Every row comes from one small tree of marks. The marks that hang from a mark follow it in brackets, in the order of their numbers. Every link used is in the known rows. Which tree was each row made from?
Known rows:
J_346{J_128{J_757} J_161{J_109 J_489}}: [ 0.16 -1.86  0.67  1.08  3.56  3.38 -3.25  2.95 -3.26  0.41 -2.43  1.34
  1.71  2.36 -0.13  0.12 -1.86]
J_757{J_560{J_346{J_128 J_161{J_489}}}}: [-1.00 -3.72  1.59  2.00 -0.23 -1.73  1.30 -3.20  0.82  1.39 -0.26  1.04
 -0.63  0.71 -5.03 -0.61 -1.23]
J_128{J_757{J_560}}: [-0.12  1.42 -1.90  0.04  0.30 -4.20  2.20  1.46  2.78 -2.25 -0.08 -2.45
  0.21 -1.43 -2.22 -0.24 -3.54]
J_161{J_346}: [ 0.51  1.74 -0.51 -1.11 -2.07  1.33  1.04 -2.86  1.27 -3.72  0.18 -1.04
  0.99 -2.04  3.84  0.09  2.19]
J_489{J_161}: [-0.51 -1.28 -1.41  0.18  0.34  0.89  3.56  6.43  2.75  2.62  0.72  0.42
 -0.11 -1.34  1.14 -0.43 -1.46]
J_161{J_489}: [-0.66 -0.79  0.79 -0.64  1.39  3.28 -0.98  3.41 -0.10 -0.12  1.53 -1.01
  1.32  0.49  1.64  1.52 -0.64]
J_128{J_757{J_560{J_346{J_161{J_489}}}}}: [-0.39  0.33 -0.18  0.36 -0.13 -4.66  2.21  1.11  1.42 -0.20  0.04 -1.76
  0.34 -0.43 -3.18 -0.26 -3.42]
J_346{J_161{J_109 J_489{J_128}}}: [ 0.89 -0.64 -0.23 -0.67  1.22  0.57 -3.32  0.11 -1.81  0.40 -0.43  1.65
  1.46  2.94  2.74  1.00 -0.63]
J_560{J_346{J_161}}: [-1.80 -2.16  1.37 -1.80 -1.61 -1.75  2.34 -0.40 -0.12 -0.85  2.37  2.36
  0.19  1.36 -2.27 -0.63 -0.16]
J_489{J_128}: [-0.70  0.62 -2.67 -2.04  0.78 -0.51 -0.03 -0.14 -0.04 -1.91  2.14  0.31
 -0.31 -0.49  0.61  0.27  2.30]
J_757{J_560{J_346{J_161{J_109}}}}: [-0.47 -1.13  1.32  0.62 -2.05 -4.36  1.73 -3.67  2.15 -0.04 -0.38  0.75
 -0.72  0.61 -3.07 -0.42 -1.47]
J_560{J_346{J_128{J_757} J_161{J_109 J_489}}}: [-1.70 -1.21  3.16 -0.58  0.52  1.00  0.06  2.18 -2.82  0.72 -0.36  1.50
  0.34  1.36 -2.00 -0.30  0.47]
J_109{J_128 J_161}: [ 1.52  0.21 -1.59 -0.60 -0.46  1.92 -2.90 -2.88 -0.07  0.31  3.20  0.17
 -1.56  2.02  0.75  0.53  1.19]
J_161{J_346 J_489{J_128{J_757}}}: [ 1.11  2.84 -0.44 -0.35  0.01  1.31 -1.22 -0.97 -1.47 -0.35 -0.30 -3.01
  1.25 -2.15  4.79  1.16  3.05]
J_757{J_560{J_346{J_128}}}: [-1.58 -2.11  1.49  1.17 -0.91 -1.80  2.42 -2.76  1.83 -0.15  0.03  0.26
 -1.32 -0.76 -4.86 -0.72 -0.16]
J_109{J_128}: [-0.19 -1.14 -2.74 -0.58  0.25  2.67 -0.71 -0.85  0.21 -0.35  3.98  0.77
 -1.13 -0.30 -1.09 -0.18  0.45]
J_346{J_128}: [-1.78 -2.56 -0.19 -0.10  2.32  4.88 -0.01  1.57 -0.62 -2.22  0.53  1.32
  0.14 -0.21 -1.83 -0.41  0.94]
J_757{J_560}: [-0.14 -1.04 -0.96  0.92 -0.57 -2.57  1.48 -2.53  3.55 -1.40  0.14 -0.69
 -0.39 -0.57 -2.33 -0.02 -2.13]
J_109{J_161{J_346 J_489}}: [ 1.96  2.08  1.74 -0.57 -1.24  2.10 -2.54 -2.29 -0.05 -0.86 -0.30 -2.07
  0.99  1.22  5.57  1.72  2.08]
J_560{J_346{J_128}}: [-3.03 -1.73  2.51 -1.41 -0.30  2.05  2.30  1.26 -0.96 -1.16  1.70  1.51
 -0.76 -0.48 -3.14 -0.66  2.41]

Which tree is each row?
[-1.11 -3.51  1.01  1.65 -0.65 -2.56  1.96 -3.82  1.37  0.46 -0.19  1.44
 -0.85  0.48 -5.38 -1.04 -1.21] -> J_757{J_560{J_346{J_128 J_161}}}
[-0.19 -4.37 -1.78  2.21  2.83 -0.15 -0.12 -0.84 -0.68 -0.49 -1.21  1.91
  0.83  1.45 -4.76 -1.44 -3.40] -> J_346{J_128{J_757{J_560}} J_161}
[ 2.61  4.94  1.30  0.79 -1.37  2.62 -3.64 -2.11 -1.27  0.81 -2.18 -3.25
  0.15 -1.70  6.09  1.47  2.38] -> J_161{J_109{J_128{J_757{J_560}}} J_346 J_489}
[ 0.71 -2.66 -1.83  0.72  1.76 -1.71 -1.37 -0.89 -0.65  1.19  0.54  0.84
  1.38  2.22 -0.93  0.27 -2.65] -> J_346{J_161{J_489{J_128{J_757{J_560}}}}}
[ 0.48  0.01 -3.42  0.65  0.41 -0.90  0.13 -0.85  1.10  0.12  2.58 -1.06
 -1.36 -1.16 -3.06 -0.54 -1.66] -> J_109{J_128{J_757{J_560}}}
[ 0.36 -1.80 -0.51  1.62  2.34  0.03 -1.62 -0.30 -1.15 -0.82 -3.04  1.70
  0.71  1.71 -2.29 -0.92 -2.55] -> J_346{J_128{J_757{J_560}} J_161{J_109}}
[ 0.53  3.63 -2.55 -0.78  1.01 -2.27  1.70  7.19  0.65  3.13 -1.34 -1.05
 -0.94 -2.15  3.18 -0.12  0.83] -> J_489{J_128{J_757} J_161{J_109}}
[ 2.35  5.22  1.32 -0.09 -1.13  3.79 -3.83 -0.84 -1.97  0.23 -1.60 -2.96
  0.49 -1.57  7.07  1.60  2.94] -> J_161{J_109{J_128{J_757}} J_346 J_489}
[-1.18 -1.40 -0.90  1.12  2.49  1.26  0.83  1.59  0.29 -1.69 -0.85 -0.50
 -0.11 -1.10 -3.74 -0.78 -1.16] -> J_346{J_128{J_757{J_560}}}
[-0.74 -2.36  0.63  0.88 -1.77 -4.46  2.47 -3.88  2.41  0.05  0.48  0.84
 -0.65  0.53 -4.26 -0.69 -1.88] -> J_757{J_560{J_346{J_161}}}
[-2.94 -0.66  2.08 -1.43 -0.01  0.72  2.72  2.59 -1.04 -1.34  1.34  0.53
 -0.60 -0.93 -3.52 -0.81  1.45] -> J_560{J_346{J_128{J_757}}}
[ 1.51 -0.98 -0.62  0.93  0.94  0.02 -3.21 -0.67 -1.02  1.61 -0.34  0.90
  0.85  2.58  0.69  0.57 -2.72] -> J_346{J_161{J_109{J_128{J_757{J_560}}} J_489}}
[-0.84 -2.27  1.63  1.38 -0.88 -2.45  1.22 -3.63  1.13  0.25 -1.04  1.33
 -0.93  0.56 -4.20 -0.77 -0.77] -> J_757{J_560{J_346{J_128 J_161{J_109}}}}
[-1.61 -2.44  2.23 -1.27 -1.00 -0.57  1.39  0.45 -0.92  0.50  2.20  1.79
  0.57  1.69 -1.73 -0.02 -0.19] -> J_560{J_346{J_161{J_489}}}
[ 2.54  1.59 -1.27 -0.18 -2.00  2.21 -2.90 -5.96 -0.27 -0.24  2.05 -0.67
 -1.28  0.65  3.14  0.40  3.10] -> J_109{J_128 J_161{J_346}}
[ 1.65  2.91 -1.06  0.59 -1.41  1.25  1.61  3.66  1.44  2.93 -1.47 -0.98
 -0.71 -2.80  4.91 -0.37  1.05] -> J_489{J_161{J_109{J_128{J_757}} J_346}}
[ 2.02  4.59 -2.26  0.94 -0.88 -3.76  1.95  2.03  1.50  3.37 -3.35 -2.27
 -1.13 -3.66  4.21 -0.43  1.91] -> J_489{J_128{J_757{J_560}} J_161{J_109 J_346}}
[-0.04 -1.46 -0.50  0.33  2.67  1.75 -1.86  1.76 -2.16 -1.55 -2.21  2.13
  1.16  1.92 -0.95 -0.76 -1.72] -> J_346{J_128{J_757} J_161{J_109}}
[ 1.60  5.02 -2.29 -0.36 -0.56 -2.05  1.72  4.06  0.50  2.59 -2.53 -1.84
 -0.66 -3.47  5.56 -0.25  2.67] -> J_489{J_128{J_757} J_161{J_109 J_346}}
[ 1.65  4.76  3.03 -0.81 -1.53  3.90 -3.05 -0.41 -1.02 -1.33 -2.71 -2.44
  1.55 -1.02  8.52  2.08  3.24] -> J_161{J_109 J_346 J_489}
[-1.07  0.38  2.20 -1.83 -0.90 -1.87  0.30  1.20 -1.80  0.53  0.79  1.05
  0.29  1.40 -0.19  0.24  0.64] -> J_560{J_346{J_161{J_109 J_489{J_128{J_757}}}}}
[ 0.55  3.85 -0.85 -1.73 -0.20  1.13 -1.91  1.96 -0.17 -1.79  0.42 -0.67
 -0.65 -0.34  2.50  0.56  0.53] -> J_161{J_109{J_128{J_757}}}
[-0.99 -0.98  2.50 -1.26 -1.30  0.16 -0.26 -0.02 -1.68  1.26  1.68  1.90
 -0.10  1.83 -0.57  0.18  0.71] -> J_560{J_346{J_161{J_109{J_128} J_489}}}
